Each row was made from one small tree. The marks that hang from a mark follow it in brackets, in alphabetical order. Every link used is in the known rows. Write each row's tree.
Known rows:
V[D[B[M]]]: [ 3.76  4.03 -0.95 -0.96  2.12 -2.06 -1.79 -0.28  1.09 -3.90 -0.39 -0.87
 -2.13  0.45 -0.84  0.97  1.25 -1.51  2.51  0.64  1.23 -0.66 -2.10  0.39
 -0.07 -2.58 -0.66  1.04 -0.76 -0.29  0.67  0.00]
T[L[D[B[M[Z]] R V]]]: [ 1.64 -0.16 -0.17  0.15 -1.84 -1.13  1.83  2.14  3.69 -0.20 -1.38 -1.56
  1.31 -1.80 -2.56 -1.26  3.89  1.80 -0.19 -0.05 -0.80  0.40 -1.88  0.60
  1.11 -2.43 -0.35 -3.72  1.01 -1.05  0.25  1.29]
B[D[L R V] M[Z]]: [ 2.79 -5.43  0.56 -2.02 -1.00  3.00 -0.50 -0.48  1.23  1.76 -2.66 -1.73
 -0.06 -2.35  4.13 -1.55  0.32  1.51 -1.94  2.20  1.35 -1.86 -1.75 -4.29
 -0.42 -0.23  2.33 -3.95  3.82  2.90  0.75  2.10]
M[B[D[L R V]] Z]: [ 0.50 -4.53  1.06 -3.55 -0.58  3.17  0.19  0.33  0.16  0.80 -1.45 -1.34
  0.36 -4.19  5.16 -0.75 -0.65  1.34 -1.61  1.03  2.00 -2.37  1.27 -5.15
  0.02  0.19  3.06 -2.01  1.11  2.12  0.73  0.38]
D[B L[T] V]: [-2.49  1.08 -1.33  2.38  0.96  0.70 -1.86 -0.76 -0.72  1.30  0.48  0.75
  1.47  2.51  0.17 -0.39 -1.14 -2.10 -1.56  1.49  1.71  2.16  1.80  3.62
  0.61  1.98 -0.54  2.60 -0.22  0.14 -2.56 -0.06]
L[D[B[M[Z]] R V] T]: [ 0.70 -0.85  0.66  1.67 -1.50 -0.07  3.44  1.70  2.62  0.51 -1.64  1.31
  1.99  0.02 -2.46  0.19  2.46  0.37  1.27 -0.03 -1.66  0.77 -3.21  1.38
  1.42  0.24 -0.77 -1.65  2.22  1.04  1.57 -0.68]
L[D[B[M] R V] T]: [-1.15  0.20  0.31  4.31 -0.69 -0.23  1.15  2.49  3.35  1.26 -1.15  2.07
  1.28  0.03 -3.56 -1.22  1.91 -0.09  0.16 -2.42 -1.99  1.95 -1.76  2.99
  2.12  0.06 -0.51  1.00  1.22  2.01 -0.83  0.24]
V[D]: [ 0.75  4.80  0.83 -0.99  2.21 -1.87 -1.37  0.68 -1.97 -4.22  1.72  0.55
 -3.75  0.26 -0.53  1.23 -1.70 -0.94  3.04 -2.87 -0.95 -2.29  1.10 -1.67
 -0.76 -1.27 -0.60  2.89 -3.55 -2.37  1.27 -1.39]
T[L]: [ 0.48  3.09 -0.16 -2.33  0.29 -3.27 -1.36  3.36 -3.00 -3.39  3.87 -0.08
 -1.84  2.76 -1.41  1.07 -1.27  1.99  0.77 -2.89 -2.56 -0.47  0.96  1.01
 -4.61 -0.16  0.64  1.48 -4.76 -5.27  1.98  2.16]
D[B[M[Z]] L[T] R V]: [ 1.31 -1.87 -0.40  0.42 -1.61  1.83  2.14 -1.51  0.45  2.98 -2.00 -2.23
  2.22  0.01  0.35 -0.69  1.24 -1.40 -1.57  4.82  0.57  2.13 -0.91  1.71
  1.33  1.47 -0.41 -1.79  4.49  2.35 -1.66  0.70]
M[B[D[L R]]]: [-0.44 -3.03  0.07 -3.12  0.66  2.19 -1.37  0.75 -0.98  0.64  1.43  0.62
 -0.40 -2.61  1.46 -0.56 -1.27  1.29 -0.78 -2.52  0.49 -1.55  2.08 -2.63
 -1.93 -0.38  3.20  0.24 -0.14  0.75 -0.03  0.72]
D[L R]: [-1.84  0.50 -0.10 -0.61  0.76  1.29  0.00 -1.29 -1.90  0.27  2.17 -1.30
 -1.44 -0.63 -1.64 -0.48 -1.21  0.89 -0.47 -2.16 -1.41 -0.13  3.57 -1.23
 -0.63  0.25 -0.48  0.77 -1.79 -0.20 -0.90  0.29]
M[B[D[L[T] V]] Z]: [ 0.26 -3.86  1.19 -2.93 -2.07  1.27  1.00  3.07 -2.51  0.84 -1.04  1.84
  1.25  1.01  5.85  0.87 -1.38 -0.20 -1.28  2.22  1.31 -0.57 -1.13 -2.24
 -3.18  2.41  4.11 -0.60  1.68 -0.22  1.59 -0.96]
B[D[L R V] M]: [ 0.93 -5.32  0.06  0.37  0.16  2.58 -2.83 -0.16  0.94  1.83 -1.91 -1.16
 -1.29 -1.99  2.69 -2.58 -0.15  1.33 -2.74 -0.05  0.89 -1.35  0.47 -2.88
  0.04 -0.27  2.27 -1.68  3.01  3.60 -1.24  2.80]
D[B[M[Z]] L R V]: [ 2.83 -1.51 -0.61 -1.08  0.17  2.13  0.38 -2.66  2.25  0.77 -2.88 -4.38
  1.25 -2.31  1.44 -0.75  2.09  0.19 -1.77  4.15  2.32  0.39 -0.23 -0.53
  1.46 -0.79 -0.66 -2.93  2.47  2.70 -1.25  1.36]
R[D[B[M[Z]] L[T] V]]: [ 1.55 -0.38 -0.85  1.61 -1.70 -1.28  1.33 -4.00 -0.48  1.74 -2.66 -0.94
  1.42  2.37  2.92  1.81  0.20 -2.39 -0.93  7.12  2.34  2.47 -1.69  1.61
  2.06  0.72 -3.03 -1.49  2.02  0.38 -1.66 -1.12]
B[D[L[T] R V]]: [-3.63 -4.78  0.29  1.46  0.42  1.86 -2.31 -0.33 -1.27  3.94  0.82  2.16
  0.17 -0.24  0.86 -2.59 -2.70 -0.23 -2.62 -1.93 -0.17  0.00  2.18  0.32
  1.12  2.91  1.25  1.43  1.94  2.28 -2.37  0.41]
R[D[B L V]]: [-2.51  1.82 -1.44  2.38  2.31  0.25 -3.43 -5.53  0.52  0.43 -0.72 -1.98
  0.21 -0.63  1.76  1.12 -1.56 -2.03 -1.46  2.46  4.21  0.82  3.50  0.48
  3.88 -0.86 -4.59  1.27 -3.37 -0.01 -4.24 -0.83]

Which tree is each row?
[ 3.25 -4.33 -0.34 -3.17 -0.97  1.03  0.20 -0.71 -0.49  1.24 -0.54 -1.12
 -0.32 -1.23  2.48 -0.59  0.41  2.10 -0.38  0.59  0.28 -2.08 -2.11 -4.01
 -2.48 -0.05  2.95 -4.55  2.95  0.53  2.36  1.71]	B[D[L R] M[Z]]
[-3.12  3.66 -0.89  2.15  0.16 -2.52  0.16  2.23 -0.26 -1.55  2.49  4.78
  1.72  3.05 -3.83  1.73 -0.19 -0.15  1.94 -4.74 -1.67  1.19 -0.74  3.79
 -1.94  0.49 -0.10  3.13 -3.24 -3.56  1.96 -1.51]	L[D[B] T]
[-3.77  1.30 -0.76  3.82  1.17 -1.07 -1.66 -4.60 -0.94  2.35 -0.19  0.51
  1.21  2.09  0.89  1.19 -2.22 -3.14 -1.51  2.76  2.29  2.58  2.77  3.12
  3.71  1.62 -4.36  2.81 -1.29 -0.04 -4.17 -1.22]	R[D[B L[T] V]]
[-3.09  1.50  1.00  1.69 -0.43 -0.32  1.23 -0.88 -2.52  2.81  2.45  1.41
 -1.97 -0.23 -2.79 -1.37 -1.07 -1.88  0.95 -1.27 -2.81  0.98  3.53  2.21
  2.91  1.76 -1.18  2.81  2.09  0.31 -2.91 -3.14]	V[D[L[T] R]]
[ 3.31  1.16 -1.39 -1.62  0.00  0.45  1.35 -3.93  1.29  0.96 -1.48 -3.25
 -0.72 -2.95 -0.93 -0.61  2.87 -1.58  0.98  3.60  1.77  0.39 -0.32 -0.95
  2.45 -1.93 -1.07 -2.92  3.63  1.49 -1.47 -1.37]	V[D[B[M[Z]] L R]]
[-3.55  2.82  0.13  3.38  0.57 -1.16 -0.21  2.91  1.39 -0.69  0.21  3.70
  1.32  2.13 -2.28  0.66 -0.02 -0.85  0.77 -2.95 -0.39  0.87 -0.03  3.73
  0.46  0.88 -0.96  2.99 -2.82 -1.41  0.18 -1.31]	L[D[B V] T]
[-3.37  0.79  2.18  2.46  0.40  0.94  0.46  2.14  1.34 -1.32  0.46  0.76
 -1.24 -2.49 -2.20 -0.82  0.00  1.78  0.86 -5.41 -2.53 -1.78  2.41 -1.81
  1.88 -0.76 -0.98  1.77 -3.27  0.77  0.89 -1.09]	L[D[R V]]
[-3.53  0.67  1.90  2.09 -0.97 -0.74 -0.10  3.30  0.87 -0.31  2.04  0.55
 -1.31 -1.69 -3.68 -2.31  0.99  2.74 -0.52 -5.27 -3.34 -0.70  2.73  0.42
  0.88 -1.31 -0.82  0.85 -2.35 -1.83 -0.63  0.30]	T[L[D[R V]]]
[-2.46  0.30  1.10  1.88 -1.00  0.68 -0.11  1.47 -3.21  1.19  0.88  0.94
 -0.50  3.20  1.55  0.14 -2.27 -0.69 -1.80  0.55 -1.11  1.21  2.01  1.82
 -1.41  2.07  0.14  2.95 -0.04 -0.11 -0.69 -0.87]	D[L[T] V]
[ 5.51 -1.80 -0.22 -4.76 -0.37 -1.53 -0.59  2.20 -1.37 -3.67  0.06  0.89
 -1.26  1.94  3.36  2.42 -0.65  2.02  2.06 -0.28 -0.41 -3.20 -5.02 -4.43
 -6.09 -0.49  3.73 -2.49 -0.76 -1.96  6.10  2.17]	B[D M[Z]]
[-3.51  1.81  2.17  3.57 -1.10 -1.00  1.02  4.70 -1.14 -0.72  0.90  3.87
 -0.56  3.01 -1.38  0.28 -0.94  1.00  1.09 -4.18 -3.32  0.13  0.11  1.44
 -1.07  1.28 -0.13  3.42 -2.30 -1.71  2.01 -2.07]	L[D[V] T]
[-3.13  1.36 -0.18  2.07 -0.94 -2.27  0.22 -2.64 -4.49  1.52  2.39  1.69
 -1.03  3.82 -0.43  2.70 -3.57 -1.42  0.66  0.54 -1.61  2.15  2.12  1.76
 -0.18  2.44 -2.89  2.73 -2.05 -2.31 -1.43 -2.21]	R[D[L[T]]]
[ 3.22  1.84 -0.72 -0.11  1.99 -0.52 -2.19  0.76  1.63 -3.47 -1.78 -1.75
 -0.52  1.09  1.35  1.18  0.79 -0.10 -0.37  1.15  1.54 -0.49 -2.09  0.17
 -1.52 -1.75 -0.13  0.84 -1.91  0.97  1.15  3.06]	D[B[M] V]
[ 1.90  0.38 -0.76 -0.01 -1.55 -0.06  3.03 -2.52  0.39  2.90 -0.74 -1.13
  0.22 -0.66 -2.01 -0.80  1.63 -2.89  1.22  4.00 -0.46  1.55 -1.34  1.87
  2.59  0.48 -0.59 -2.20  5.34  1.51 -1.88 -2.29]	V[D[B[M[Z]] L[T] R]]
[-2.92  2.65 -0.91  0.98  0.79 -1.92 -1.01  1.19  2.28 -0.82  3.37  1.03
  0.89 -1.48 -6.52 -1.32  1.56  1.99  0.51 -5.57 -1.89  0.32  1.80  3.36
  0.45 -1.66 -0.99  0.60 -3.53 -3.71 -0.86  1.00]	T[L[D[B R]]]
[-2.31  0.53  0.96  2.20  0.38 -0.07 -1.44 -3.22 -2.06  0.23 -0.76 -1.95
 -1.95  0.32  2.49  1.61 -3.12 -0.77 -1.24  1.61  1.50 -0.06  3.31 -1.54
  2.47 -0.36 -3.50  1.88 -2.45  0.19 -2.07 -1.61]	R[D[L V]]
[-2.06  2.89 -1.43  0.97  2.67  0.65 -2.05 -4.51  1.30  0.85  1.08 -1.58
 -1.30 -3.46 -2.75 -1.51  0.44 -2.45  0.33 -0.45  1.99  0.03  3.99  0.97
  3.84 -0.97 -2.28  1.07 -0.45  0.74 -4.07 -1.59]	V[D[B L R]]
[ 2.59  1.07 -0.16  0.05 -0.64 -0.48  1.44  2.21  3.16 -2.80 -2.49 -0.60
  0.74  0.07  0.55  1.29  2.93  0.87  1.14  0.76  1.28 -0.76 -4.08 -0.94
 -1.01 -2.41 -0.17 -2.17 -0.70 -0.68  3.12 -0.02]	L[D[B[M[Z]] V]]
[ 1.85 -6.22  0.56 -0.51 -2.29  1.40  1.21  0.71 -0.78  3.45 -1.72  0.67
  0.46 -0.09  2.91 -1.92 -0.54  0.86 -2.06  2.52 -0.59 -0.25 -2.09 -1.62
 -0.61  2.43  2.57 -2.88  5.20  2.48  0.18  0.95]	B[D[L[T] R V] M[Z]]
[ 4.98  0.67 -0.54 -3.82  0.78 -0.80  1.41 -1.36  1.25 -2.54  0.05 -2.03
  0.93 -0.90 -1.74  1.99  1.44  1.22  2.07  0.42 -0.51 -0.62 -2.13 -1.45
 -1.20 -1.56 -0.11 -2.30 -0.94 -0.21  2.67  2.24]	D[B[M[Z]] R]
[ 3.02 -2.17  1.27 -5.18  0.63  0.49 -0.27  3.50 -0.43 -4.04 -1.44  0.62
 -0.52 -1.14  5.85  1.79 -1.06  1.10  0.85 -0.33  1.42 -3.82 -2.24 -5.47
 -3.64 -0.05  3.44 -0.63 -2.92 -0.76  5.15  0.96]	M[B[D[V]] Z]
[-2.46 -0.67  0.96  0.38  0.84  2.54 -1.07 -0.86 -0.62  1.29  0.81 -2.33
 -1.55 -2.18  0.19 -1.52 -1.22  0.30 -1.81 -0.91 -0.31 -0.25  4.15 -1.02
  1.75  0.03 -1.15  1.37 -1.03  2.15 -2.47  0.15]	D[L R V]
[-4.62  1.00  0.33  3.98  0.90  0.18  0.27  1.28  2.15  0.86  0.79  3.07
  1.60 -0.53 -4.41 -0.34  0.28 -0.44  0.57 -4.57 -1.41  1.14  1.60  3.26
  3.17  1.52 -1.43  2.60 -1.61  0.62 -1.40 -1.18]	L[D[B R V] T]
[ 0.18  0.95 -0.73  1.98  0.04 -0.19 -0.03 -2.03 -0.08  2.83  0.77  0.01
 -0.15  0.12 -3.42 -1.95  1.67 -2.97  0.14  1.89 -0.14  2.78  0.23  3.61
  3.04  0.38 -1.27  0.65  4.60  2.07 -3.73 -1.18]	V[D[B[M] L[T] R]]
[ 5.47  2.39 -1.37 -4.17  0.54 -1.66  0.84  0.18  0.04 -4.77 -0.77 -1.34
  0.37  1.93  0.75  3.10  1.02  0.71  2.19  1.74  0.32 -0.75 -3.77 -1.15
 -3.92 -1.37  0.69 -1.63 -2.04 -2.58  4.42  1.75]	D[B[M[Z]]]
[ 1.57  1.90 -0.33 -0.33 -2.33 -2.28  3.56  2.58  0.16 -1.89  0.10  3.02
  2.06  3.81 -1.98  2.42  2.08  0.88  2.88 -0.11 -1.62  1.10 -5.44  2.41
 -3.17  0.11  1.08 -1.10  0.42 -3.40  4.25 -0.92]	L[D[B[M[Z]]] T]
[ 1.97 -2.29 -0.31 -5.46 -0.77  0.81  0.03  1.48 -2.59 -1.39  0.26  0.50
  0.23 -0.52  5.23  1.84 -1.03  0.81  0.75  1.08  1.58 -2.30 -0.92 -4.27
 -5.22 -0.01  4.20 -2.19 -1.09 -2.03  3.99 -0.19]	M[B[D[L]] Z]
[ 1.39  0.25 -1.61 -0.24  0.97  0.91 -0.91 -2.61  1.29  0.95  0.34 -2.37
  0.25 -0.47 -2.02 -0.36  1.14  0.10 -1.32  0.58  0.70  1.23  0.66  0.76
 -0.14 -1.71 -0.02 -0.64  1.09  1.78 -2.09  2.31]	D[B[M] L R]
